Each row comes from the steps of one path. Every step used is in the known rows, and no mark comes twice. Write the path behind each row, first mark first.
Known rows
fatufu/fulev: [-0.59 -1.68 -0.14 -0.03 -0.67  2.50 -2.18 -1.51 -1.70 -1.08  0.21 -1.85
 -0.02 -1.13  1.13 -0.93 -1.32  0.66 -0.61 -0.05]
dogon/lani: [ 0.83  0.05  1.82 -0.58  0.15  1.81 -3.12  0.34 -0.58  0.54  2.88 -1.89
 -0.94 -1.03  1.42 -0.90 -2.72 -0.10 -0.40  2.15]
dogon/fulev/fatud: [-3.85 -0.72 -2.47 -0.32 -0.96  0.92 -1.96 -1.00 -1.90  0.94  1.51 -1.56
  0.32 -0.23  0.99 -2.09 -1.35  1.33 -1.44  1.62]
rito/dogon/lani: [ 1.36 -2.06  2.23 -0.13  1.59  2.63 -3.69  0.29 -1.10  1.34  2.77 -3.67
 -1.83 -0.23  1.23 -1.55 -1.80  0.15 -2.00  3.35]
dogon/lani/fatufu: [ 2.07  0.79  1.55 -1.35 -0.85  2.20 -2.34 -0.01 -0.87  0.61  2.03 -2.30
 -0.18 -1.10 -3.31 -1.01  1.99 -0.18 -0.80  1.69]
fatud/rito/dogon/lani/fatufu/zani/telat: [ 2.32  1.34  1.70  5.38  0.18  3.32 -2.32 -0.02 -0.01  1.67  1.96 -4.29
 -0.14 -1.01 -0.19 -3.47  1.97  0.30 -1.10  0.00]
fatud/rito/dogon: [ 1.22 -3.14 -0.34 -0.67  1.45  2.82 -2.24 -0.26 -1.63  2.51  1.13 -3.79
 -1.35  0.87 -1.25 -3.54  1.08 -0.13 -1.01  1.83]
lani/fatufu/zani/telat: [ 0.39  2.68  0.19  5.27 -0.95  2.74 -0.87 -0.96 -0.54  0.89  0.64 -2.73
  0.55 -0.98  0.06 -0.75  2.03  0.77 -0.61 -1.57]
fatud/rito/dogon/lani: [ 2.40 -2.26  2.11 -0.49  1.61  2.63 -3.90  0.71 -0.66  1.92  3.17 -3.81
 -1.74 -0.33  0.22 -3.89 -1.33 -0.38 -1.11  3.25]
fatud/fulev/fatufu/zani/telat: [ 0.89  2.40 -0.29  5.35 -0.99  3.53 -1.41 -1.78 -0.75  0.50  2.09 -2.10
  0.57 -0.91  4.24 -1.65 -0.78  0.59 -0.60 -1.18]
lani/dogon/fulev/fatud: [-5.38 -0.69 -2.33 -0.86 -1.29  1.16 -1.77 -0.08 -2.29  1.81  1.21 -3.17
  0.17 -0.74 -0.38 -1.71  1.54  1.32 -1.79  1.68]
fatud/rito/dogon/fulev/fatufu/zani/telat: [ 1.32  0.15 -0.84  5.69  0.65  3.84 -2.50 -0.79 -0.45  1.96  1.85 -3.91
 -0.06 -0.19  2.65 -3.54 -0.37  1.16 -1.25 -0.15]
fulev/fatud/rito/dogon/lani: [ 1.27 -1.70  1.73 -0.34  0.99  2.30 -3.58  0.30 -0.68  1.88  3.74 -3.69
 -1.15  0.02  0.07 -3.70 -1.11  0.21 -1.66  3.81]
rito/fatud/fulev: [-0.52 -0.09  1.13 -0.27 -1.26  2.27 -1.00 -1.61 -3.02 -0.04  0.75  0.68
  0.67  0.07  2.71 -4.32  0.36 -1.24  1.30  0.51]
zani/fatufu/fulev/fatud: [-2.57  2.52 -0.31  0.98 -1.91  2.05 -1.01 -2.14 -1.26 -0.87  1.57 -1.88
  1.20  0.11 -1.75 -0.49  0.18  1.69 -1.69  0.49]
fulev/fatufu: [ 1.48  0.35 -1.48 -0.98 -0.75  3.27 -1.22 -1.92 -1.33  0.95  2.21 -1.41
  0.11  1.07  0.02  1.41 -0.59  1.35 -0.88  1.26]
fulev/fatud/rito: [-0.87  0.05 -1.53 -1.13 -1.35  1.28 -1.05 -0.89 -0.94  1.66  2.25 -1.44
  0.53  0.30 -1.55 -3.17  0.42  0.36  0.39  1.12]
zani/fatufu/fulev: [-0.43  2.08  0.70  1.11 -0.80  2.98 -1.68 -1.30 -1.17 -1.25  0.40 -2.25
  0.39 -0.66 -1.98 -1.08 -0.07  0.57 -0.69 -0.68]
dogon/lani/fatufu/zani: [ 2.63  0.13  1.76  0.81 -0.40  2.50 -2.51 -0.75  0.04  0.53  1.68 -3.25
 -0.58 -1.57 -2.71 -1.45  1.75  0.67 -0.70  0.92]
fatufu/fulev/fatud/rito/dogon: [-0.04 -3.23 -0.49 -0.06  0.53  2.74 -2.33 -1.20 -1.79  1.51  1.54 -3.88
 -0.50  0.74 -0.95 -3.88  1.01  0.80 -2.00  2.19]

Which path is each row?
[-0.72  1.56 -0.54  0.14 -1.63  2.08 -1.30 -1.17 -0.62  0.35  2.04 -1.97
  1.06 -0.05 -2.86 -3.99  0.85  0.62  0.02  0.42] | zani/fatufu/fulev/fatud/rito
[-0.75 -0.80 -1.07 -0.62 -1.53  1.73 -1.65 -1.35 -1.03  0.46  1.90 -1.73
  0.74 -0.34 -0.92 -3.87  0.06  0.60  0.10  0.81] | fatufu/fulev/fatud/rito
[ 2.46 -2.75 -1.31  1.26  1.00  3.80 -3.22 -1.37 -0.58  1.78  1.75 -4.05
 -0.95 -0.02 -0.07 -3.75 -0.18  1.45 -1.25  1.46] | fatud/rito/dogon/fulev/fatufu/zani
[-1.68  0.12 -0.82 -0.39 -2.36  1.90 -1.21 -2.35 -1.80 -0.68  1.23 -1.89
  1.34 -0.46 -2.15 -0.57  1.98  1.66 -1.94  0.97] | lani/fatufu/fulev/fatud
[-0.52 -1.05  0.80  0.05 -1.11  2.47 -2.50 -1.75 -1.57 -0.30  2.20 -3.31
  0.49 -0.36 -1.75 -1.49  1.49  1.60 -3.12  2.56] | rito/dogon/lani/fatufu/fulev/fatud
[ 0.75 -0.18  0.39 -0.90 -1.70  1.95 -2.38 -0.80 -0.55  0.38  2.84 -2.29
  0.87 -0.96 -2.59 -4.50  1.20  0.38 -0.31  1.61] | dogon/lani/fatufu/fulev/fatud/rito
[-0.89  0.28  0.51 -0.22 -2.07  1.94 -2.13 -1.76 -1.32 -0.81  2.28 -2.10
  1.03 -0.93 -1.54 -1.11  0.94  1.52 -2.10  1.85] | dogon/lani/fatufu/fulev/fatud
[-1.08 -0.96 -2.38 -1.31 -0.60  3.36 -2.39 -0.26 -1.92  1.92  1.51 -3.33
 -0.21 -0.28 -0.29 -0.71  1.26  1.20 -1.38  1.56] | lani/dogon/fulev/fatufu
[ 1.38 -2.48  2.13  0.03  0.87  2.65 -4.10 -0.08 -0.79  0.95  3.48 -4.02
 -0.95 -0.54  0.59 -4.27 -1.42  0.43 -1.98  3.55] | fatufu/fulev/fatud/rito/dogon/lani
[ 2.22 -0.40 -0.56  0.78 -0.77  3.43 -2.03 -2.56 -0.93  0.29  2.12 -2.05
 -0.30 -0.82  1.75 -1.98 -0.50  0.69 -0.41  0.28] | fatud/fulev/fatufu/zani
[-2.69 -0.50 -0.95  0.12 -1.76  1.63 -1.41 -2.28 -1.70 -0.65  1.44 -1.55
  0.86 -0.27  0.64 -0.38 -0.78  1.75 -1.63  1.02] | fatufu/fulev/fatud
[-3.36 -2.31 -2.20  0.05  0.18  1.52 -2.44 -1.06 -2.26  1.58  1.45 -2.96
 -0.35  0.38  0.89 -2.62 -0.66  1.55 -2.72  2.47] | rito/dogon/fulev/fatud
[-0.16 -2.55 -0.83 -0.50  0.67  2.33 -1.90 -0.89 -1.66  2.51  1.83 -3.68
 -0.77  1.32 -1.48 -3.34  1.26  0.64 -1.76  2.48] | fulev/fatud/rito/dogon
[-2.91 -1.00 -2.17 -1.37 -1.20  1.33 -1.94  0.47 -1.36  2.45  1.70 -3.03
  0.20 -0.72 -1.78 -4.88  1.98  0.34 -0.05  1.38] | lani/dogon/fulev/fatud/rito
[ 0.69 -2.79 -0.42 -0.48  0.07  2.91 -2.15 -1.30 -1.81  1.55  1.33 -4.18
 -0.17  0.61 -3.22 -4.05  3.24  0.78 -2.20  2.14] | lani/fatufu/fulev/fatud/rito/dogon
[ 2.76 -2.22  1.91 -0.50 -0.07  3.44 -3.61 -0.52 -1.08 -0.29  1.47 -3.92
 -0.25 -1.51 -2.57 -4.04  1.82  0.05 -1.47  1.69] | fatud/rito/dogon/lani/fatufu/fulev
[ 0.57  0.41 -0.75  6.01  0.64  3.80 -2.30 -1.13 -0.80  1.52  1.57 -3.84
 -0.17 -0.13  3.37 -1.75 -0.72  1.55 -2.01 -0.12] | rito/dogon/fulev/fatufu/zani/telat
[ 1.50 -0.05  2.59  0.77  0.73  2.98 -3.67  0.07 -0.38  0.84  3.63 -4.22
 -0.72 -0.21 -1.33 -4.27 -0.65  0.39 -2.06  3.12] | zani/fatufu/fulev/fatud/rito/dogon/lani
